Each row comes from the steps of one path. Every step used is in the known rows, and no mark comes twice. Write the path behind each row, first mark first.
Known rows:
U -> Q -> X -> Y -> G -> K: 4, 4, -7, 10, -26, 22, -1, -8, -1, -10, -3, -5, -12, 3, 2, -1, 5, -8, 4, 2, 19, 2, 10, -8, -5
K -> G -> Q: -2, 2, -11, 3, -16, 14, -7, -1, 2, -1, 0, -12, -11, -5, -6, -3, 7, 6, 12, -3, -11, -1, 2, -6, -8
Q -> G -> B -> X -> Y -> U -> D: -2, 16, 0, 9, -8, 0, -22, -9, 1, -12, -7, 6, 16, 8, 5, 4, -6, 0, 13, 0, 22, -3, 3, -9, 15
W -> G -> Y -> X: 1, -2, 10, 3, -12, 5, 0, -8, -7, -9, -10, -3, 1, -4, 2, -1, -1, 1, 8, -12, 2, -4, 8, -8, -10
D -> U -> Q -> X -> Y: -3, 4, -10, 6, -8, -16, -11, -7, 2, 2, -2, -3, 2, 2, 7, -1, 2, 3, -1, 15, 31, 4, 3, -6, -7
K -> G -> B -> X -> Q: -4, 4, -17, 6, -14, 4, -32, -5, -2, -9, 0, -10, -1, -3, 2, -4, 12, 0, 19, -1, -2, -2, -3, -7, -7
B -> U -> Q -> X -> Y -> G: -2, 5, -3, 14, -7, 7, -6, -13, 0, -6, -3, -8, 4, 2, 10, -2, -3, -6, 3, 9, 23, 5, 7, -11, -2
B -> U -> D: -4, 6, 4, 4, 19, 0, -9, -2, 1, -1, -1, 4, 18, 2, 0, 7, 0, -2, 4, 6, 11, 2, 0, -9, 12
U -> Q -> G -> B -> X -> Y: -2, 13, -1, 10, -27, -1, -17, -11, 0, -9, -3, -3, -2, 2, 2, -5, 0, -6, 13, 4, 23, 4, 2, -11, -2
U -> Q -> X -> Y -> G: 2, 2, -3, 13, -20, 10, 4, -8, 1, -6, -7, -5, -6, 2, 8, -3, -5, -4, 2, 7, 19, 6, 6, -11, -9
B -> X -> Y -> G -> Q -> U: -5, 5, -10, 5, -24, 3, -23, -10, -1, -5, -4, 3, 2, 2, 4, -3, -3, 8, 6, -2, 12, 0, 4, -5, -1
X -> Y -> G -> Q -> U: -5, 3, -8, -2, -24, 1, -9, -7, 0, -4, -5, 2, -6, 4, 1, 0, -9, 10, 3, 1, 1, 2, 5, 4, -6
K -> G -> B -> U -> Q -> X: -3, 9, -14, 6, -5, 4, -20, -11, 0, -3, -2, -25, -1, -5, 3, -1, 14, -9, 19, 4, 19, -1, 2, -15, -1
D -> U -> Q -> G -> B -> X -> Y: -3, 15, -9, 4, -21, -20, -19, -14, 0, -6, -4, -4, 1, 2, 2, -4, 0, -1, 8, 10, 34, 1, 2, -4, 0
D -> U -> Q -> X -> Y -> G: 0, 5, -11, 8, -15, -9, 3, -10, 1, -4, -7, -7, -3, 3, 8, -2, -6, 0, -3, 12, 30, 3, 6, -3, -8
B -> X -> Q -> U -> D: -8, 3, -9, 5, -3, -1, -38, 1, -1, 2, -2, 17, 17, 1, 2, 2, -1, 6, 10, 13, 17, 5, -7, -7, 4
K -> G -> Y -> X -> Q -> U -> D: -3, 1, -3, 9, -15, -3, -20, -1, -5, -4, -11, 10, 12, 1, -1, 0, 1, 8, 21, 7, 3, 2, 1, -14, -7
B -> X: 1, 3, -2, 6, 2, 1, -15, -3, -1, -3, 1, 0, 7, -3, 3, -2, 5, -1, 3, -3, 11, -1, -1, -9, 6
X -> Y -> U -> Q -> G: -3, 11, 0, 10, -14, -1, -2, -9, 3, 4, -3, 3, -1, 4, 3, -6, -14, -1, 4, 13, 10, 5, 2, 2, -1
U -> Q -> X: 0, 2, -6, 7, -9, 8, -11, -3, 1, 2, -2, -5, -4, -4, 3, -2, 3, -4, 6, 7, 23, 4, 0, -10, -5
B -> U -> Q -> X -> Y: -5, 4, -3, 12, -1, 0, -21, -9, 1, -1, 3, -4, 8, 1, 9, -1, 4, -4, 5, 12, 25, 6, 3, -13, -2
K -> G -> Q -> U -> D: -5, 4, -10, 0, -15, 10, -13, 1, 2, 4, -5, -1, 1, -1, -8, 3, 2, 7, 14, 5, 1, 1, 0, -9, 1
G -> Q -> X -> Y -> U: -5, 4, -14, 5, -10, 8, -31, -6, 3, -5, 0, -2, 2, 2, 9, 0, 0, 11, 8, -1, 14, -2, 4, -2, -2
D -> U -> Q -> X -> Y -> G -> W: 3, 0, -9, 3, -25, -8, 11, -11, 2, -3, -4, -15, -4, 2, 7, -8, -3, -1, -1, 6, 21, 4, 0, -4, -12
Q -> G -> Y: 5, 2, 6, 4, -18, 7, 0, -4, -2, -7, -1, -2, -4, 2, -2, -3, -7, 0, 8, 1, -2, 0, 5, -6, -7
Q -> X: 2, -1, -4, 2, -7, 12, -9, 0, 0, -5, 1, -5, -2, -1, 5, 1, 5, -1, 3, 0, 12, -1, 2, -7, -2
Y -> U: -2, 5, -5, 0, 10, -4, -8, -4, 1, 5, -2, 1, 7, 0, 3, -1, -5, 2, 1, -1, 2, -4, -1, 7, 7

Write each row's path:
7, 5, 11, 7, -20, 7, 0, -6, -5, -12, -7, 3, -1, 0, 0, -2, -4, 1, 13, -5, 10, -2, 7, -10, -4 => Q -> G -> Y -> X
2, 6, -6, -5, -24, -8, 10, -6, 2, 7, 0, -11, -8, -2, -4, -9, -5, -3, 4, 9, 13, 5, -6, 4, -7 => D -> U -> Q -> G -> W
4, -2, 1, 8, -8, -1, 1, -4, -2, -3, 0, -12, 0, -1, -2, -5, 4, 0, 10, -2, -13, -3, 4, -13, -8 => K -> G -> Y
-4, 4, -12, -6, -20, 5, -8, -6, -1, 0, -7, -2, -8, -1, -3, 0, -7, 7, 6, -1, 4, -1, 2, 7, -3 => Y -> G -> Q -> U
-2, 4, -2, 10, 4, 5, -14, -2, 3, -5, -4, 7, 16, 7, 10, 6, -5, 5, 3, 5, 20, 0, 3, -10, 8 => Q -> X -> Y -> U -> D
-4, 4, -5, -3, -11, 5, -17, -9, -4, -9, -4, -13, -1, -5, 2, 0, 7, -6, 8, -13, 7, -6, 2, -4, -1 => W -> G -> B -> X
-3, 4, -17, 10, -18, 17, -24, -6, 3, -4, 0, -13, -3, 0, 7, -3, 5, 10, 13, -2, 1, -3, 5, -8, -4 => K -> G -> Q -> X -> Y -> U
3, 7, -15, 4, -21, 4, -1, -10, -1, -8, -4, -7, -8, 3, 1, 0, 4, -4, 0, 7, 28, 0, 10, 0, -4 => D -> U -> Q -> X -> Y -> G -> K
-2, 2, -6, 7, -1, 1, -17, -6, 1, -3, 0, -1, 8, 5, 13, 1, -2, 4, 1, 2, 12, -2, 4, -2, 2 => Q -> X -> Y -> U
-1, 5, 0, 5, -26, 16, -10, 0, -2, -11, -5, 10, -7, 0, 1, -2, -5, 4, 11, 4, 4, 4, 1, 3, -8 => Y -> X -> Q -> G
-8, 10, -7, 0, 9, -15, -19, -11, 0, 1, -3, -9, 7, -3, -1, 0, 4, -6, 11, 3, 20, 1, -1, -1, 2 => G -> B -> U -> Q
-9, 0, -7, -1, -5, -3, -23, 5, 0, 4, -3, 17, 10, 4, -1, 5, -7, 7, 6, 15, 5, 7, -6, 2, -2 => X -> Q -> U -> D
-6, 14, -1, 3, -9, 8, -26, -5, -2, -18, -10, 8, 10, 3, 1, 7, -4, 0, 21, 5, 20, 2, 1, -3, 5 => Y -> X -> Q -> G -> B -> U -> D
-4, 5, 2, 9, 10, -6, -4, -2, 3, -1, -5, 12, 18, 8, 5, 4, -9, 5, 0, 6, 7, 1, 1, -3, 10 => X -> Y -> U -> D
6, 4, -5, -2, -12, 18, 10, -4, -3, -9, -3, -4, -10, 2, -6, 1, 2, -7, 1, -8, -3, -4, 8, 5, 3 => Y -> G -> K
-1, -5, 5, 0, -12, 4, -1, -6, -5, -3, -3, -9, -3, -2, 0, -2, -3, -1, 3, -6, -9, -2, 6, -5, -13 => W -> G -> Y
0, 11, -8, 0, -14, -10, 2, -6, 1, 6, -4, -3, -7, -1, -5, -3, -8, -1, 2, 15, 21, 3, 1, 5, -3 => D -> U -> Q -> G
-5, 0, -10, 7, -4, 4, -31, -1, -1, -3, 3, 6, 6, -2, 4, -4, 3, 3, 7, 4, 7, 3, -5, -4, -4 => B -> X -> Q
-3, 2, -5, 2, -24, 14, -12, 2, 0, -4, 2, 4, -10, 2, -1, -3, -9, 2, 7, 10, -5, 5, -1, 6, -11 => X -> Q -> G
4, 0, 8, 6, -3, -7, -5, -6, -5, -8, -8, 5, 8, -1, 2, -1, 2, 4, 9, -8, 11, -3, 4, -10, -2 => G -> Y -> X
-13, 4, -12, -5, -16, 2, -40, -5, -5, -4, -7, 3, 8, -1, 1, 5, -1, 1, 15, 3, 13, 1, -3, -2, -4 => W -> G -> B -> X -> Q -> U -> D
2, 4, -11, 15, -5, 2, -17, -12, 0, 4, -5, -16, 3, -5, 4, -8, 3, -1, 17, 4, 13, -2, 3, -15, -7 => K -> G -> Y -> U -> Q -> X
-4, 7, -10, 0, 4, -23, -4, -5, 1, 9, -4, -2, 1, -3, -3, -3, -1, 2, -2, 12, 22, 2, -2, 5, -2 => D -> U -> Q
-2, 7, -3, 9, -9, 6, -22, -3, 0, -5, -6, 12, 10, 5, 0, 0, -18, 8, 16, 10, 4, 2, 0, -1, -4 => X -> Q -> G -> Y -> U -> D
-2, 5, -3, 8, 8, -17, -14, -11, 0, 9, -6, 0, 10, -3, 2, -7, -7, 2, 9, 4, 14, 0, 0, -2, -3 => G -> Y -> U -> Q
0, 5, -10, -2, -30, 27, -16, 2, -2, -8, 5, 4, -16, 3, -7, 0, 1, -2, 9, 5, -6, 2, 3, 9, -8 => X -> Q -> G -> K
